What can hang from each mark:
q_780: q_571 q_729
q_267: q_449 q_797
q_797: q_246
q_571: q_449 q_780
q_729: q_346
q_90: q_246 q_267
q_449: q_267 q_593
q_346: q_571 q_729
q_593: q_449
q_246: q_797

Each row was made from one small tree. The marks that hang from a mark follow it in brackets, in the order of their numbers. Every link used is in the known rows. Write each row's tree.
In the rows, 128 means zero.
Known rows:
q_780{q_571{q_449}}: [126 128 120 162 132 150 105 132  91 118 157 113 147 123 122 129 102 160
 128 119 117]
q_346{q_571{q_449{q_267 q_593} q_780} q_729}: [132 163 124 150 125 154 160 115  86 103 108 121 116 116 122 119 199  83
 192 117 122]
q_449{q_267 q_593}: [119 139 128 182 123 146 117 111 166 105 156 159 143 171 106 131  80 154
 114 105 158]
q_449{q_267{q_797{q_246}} q_593}: [155 123 151 155 127 143  77 105 157  88 130 154 137 170  99 122  63 152
 122 119 129]
q_90{q_267{q_449{q_593} q_797{q_246}}}: [130  73 148 132 122 136  33  92 127  83 100 136 162 142  94 116  60 186
  60 123 146]
q_90{q_246 q_267{q_449{q_593} q_797}}: [115  61 155 136 127 137  62  85 116  68  99 138 168 137  91 137  97 181
  23 111 146]
q_593{q_449}: [139  95 127 205 106 144 103 115 111  83 147 119 157 129 131 132  61 177
 102 117 115]
q_267{q_449 q_797}: [163  28 151 122 114 130   8  94  90  94 109 108 149 112 107 102  63 171
  91 120  92]
q_267{q_449{q_593} q_797{q_246}}: [169  61 156 142 120 136   4  97 106  50 106 124 126 140 105 100  31 167
  97 125  94]
q_780{q_729}: [137 129 117 150 120 132  94 134 108  96 162 137 148  94 103 156 116 175
  73 122 119]
q_449{q_267{q_797}}: [151  93 150 128 121 141  77  99 136 131 133 134 164 148 100 129  94 161
 116 116 124]
q_729{q_346}: [ 82 116 122 209 114 135  96  78 128 135 155 137 147 146 106 148  88 180
 105 126 135]
q_593{q_449{q_267{q_797{q_246}}}}: [174  97 149 170 108 150  80 107 122  93 117 116 161 152 120 119  59 174
 127 121 115]
q_729{q_346{q_571{q_780}}}: [ 67 139 121 220 120 138 127  75  94 134 155 131 137 151 113 137 131 132
 143 127 125]
q_346{q_571{q_449{q_267{q_797} q_593} q_780} q_729}: [149 139 135 132 125 149 141 113  81 104  97 119 114 106 119 109 197  78
 198 118 106]
q_729{q_346{q_571{q_449}}}: [ 77 142 127 211 116 145 135 107 103 139 125 126 129 132 117 135 134 134
 118 125 130]
q_593{q_449{q_267{q_797}}}: [167  82 143 172 105 146  92 113 122 110 120 118 164 141 121 115  70 168
 129 111 119]
q_90{q_246{q_797} q_267}: [ 90  84 152 159 125 144  97  76 127  98 142 137 203 141 100 177 154 205
  32 111 140]
q_346{q_571{q_449{q_267{q_797} q_593}} q_729}: [151 118 140 139 120 149 132 142  90 102  77 128 109  96 115 118 186  92
 148 121 124]
q_571{q_449{q_267{q_797} q_593} q_780{q_729{q_346}}}: [142 180 120 132 124 143 141 105 132 141 121 124 130 119 109 107 145 129
 202 104  99]
q_346{q_571{q_449{q_267{q_797}} q_780} q_729}: [152 134 139 116 123 150 133 107  67 121  93 104 129  99 118 117 208  87
 193 124 100]

Which tree is each row?
[122 135 116 179 134 148 115 141 105 100 159 128 131 128 123 119  94 152
 133 115 122]	q_780{q_571{q_449{q_593}}}
[105 156 116 181 115 139 132 137  92 128 126 130 126  92 107 145 159 146
  98 123 127]	q_780{q_729{q_346{q_571{q_449}}}}
[159 150 145 116 126 155 124 100  66 106  88 102 126 113 116 122 194  90
 193 132  96]	q_346{q_571{q_449{q_267{q_797{q_246}}} q_780} q_729}
[142 203 114 127 128 151 163 120 135 117 141 125 139 124 116 118 143 129
 181  99 112]	q_571{q_449{q_267 q_593} q_780{q_729}}
[107 170 115 185 116 143 146 144 114 130 122 142 119 113 104 136 158 137
 111 115 145]	q_780{q_729{q_346{q_571{q_449{q_267 q_593}}}}}
[153 188 133 109 123 150 118  89 114 146 111 104 146 126 106 120 143 143
 196 118  90]	q_571{q_449{q_267{q_797{q_246}}} q_780{q_729{q_346}}}
[100  54 155 146 117 147  59  71 108  91 115 119 202 141  99 154 138 212
  28 107 143]	q_90{q_246{q_797} q_267{q_449}}
[134 130 151 148 123 152 129 135 102 124 101 121 139 124 118 118 148 106
 121 117 117]	q_346{q_571{q_449{q_267{q_797}}}}
[ 74 157 123 206 120 145 145  85  95 141 134 119 133 140 120 127 146 122
 157 123 115]	q_729{q_346{q_571{q_449 q_780}}}
[153 162 112 127 129 151 117 163  89 133 146 117 146 102 108 132 146 162
 128 112 133]	q_780{q_571{q_449{q_267}} q_729}
[122 172 124 153 128 147 154 129  74 107 137 114 133  98 125 128 175 104
 140 119  96]	q_346{q_571{q_449 q_780{q_729}}}
[150 178 143 124 131 153 136 122  82 114 111 112 137 121 115 119 168 100
 161 121  94]	q_346{q_571{q_449{q_267{q_797{q_246}}} q_780{q_729}}}
[146 103 143 156 124 139  90 113 157 105 134 156 141 154 101 117  77 148
 121 109 133]	q_449{q_267{q_797} q_593}
[158 115 159 127 124 146  63  91 136 112 129 131 160 163  98 134  78 166
 117 126 120]	q_449{q_267{q_797{q_246}}}
[ 76 174 122 211 121 150 160  93 118 145 131 131 127 158 116 119 144 114
 172 115 134]	q_729{q_346{q_571{q_449{q_267 q_593} q_780}}}
[127 147 125 170 116 139 127 145 108 129 112 141 118 102 102 128 156 132
 116 117 130]	q_780{q_729{q_346{q_571{q_449{q_267{q_797} q_593}}}}}
[ 79 167 125 198 119 151 152  83 108 155 129 120 139 155 116 126 151 121
 169 118 130]	q_729{q_346{q_571{q_449{q_267} q_780}}}
[124 192 123 159 129 152 171 137 101 109 129 130 126 123 121 116 173  92
 158 107 119]	q_346{q_571{q_449{q_267 q_593} q_780{q_729}}}
[ 99 140 114 193 115 133 116 128  90 121 143 141 129 104 102 152 148 153
  86 126 135]	q_780{q_729{q_346{q_571}}}
[159  35 145 144 117 130  19 106 106  73 113 126 130 119 108  92  50 159
  96 113  99]	q_267{q_449{q_593} q_797}
[119 121 121 162 124 140 119  92  55  92 139 121 129 106 117 140 184 105
 154 132 111]	q_346{q_571{q_780} q_729}
[175 182 138  85 128 150 116 103 112 124 117 102 153 117 110 122 139 138
 185 117  80]	q_571{q_449{q_267{q_797{q_246}}} q_780{q_729}}
[103 160 112 193 117 138 136 145 103 113 131 142 113  98 109 139 151 139
  99 119 132]	q_780{q_729{q_346{q_571{q_449{q_593}}}}}
[125 152 121 162 125 147 152 115  71  87 116 119 108  97 127 122 192  84
 178 123 104]	q_346{q_571{q_449{q_593} q_780} q_729}
[107 159 131 169 129 150 151 109  85 108 137 113 139 123 130 121 152 100
 150 118  96]	q_346{q_571{q_449 q_780}}
[146 147 108 136 130 144 111 166  76 114 151 115 138  84 113 136 136 164
 114 118 114]	q_780{q_571{q_449} q_729}
[134 159 129 133 123 155 152 105  72 119 106 107 132 109 120 127 209  91
 188 122 115]	q_346{q_571{q_449{q_267} q_780} q_729}
[170 138 121 111 130 145 101 163  85 133 132 115 144  92 106 124 143 157
 135 114 116]	q_780{q_571{q_449{q_267{q_797}}} q_729}
[149 167 107 144 131 149 126 172 102 116 146 131 132 108 110 125 136 154
 134 107 140]	q_780{q_571{q_449{q_267 q_593}} q_729}
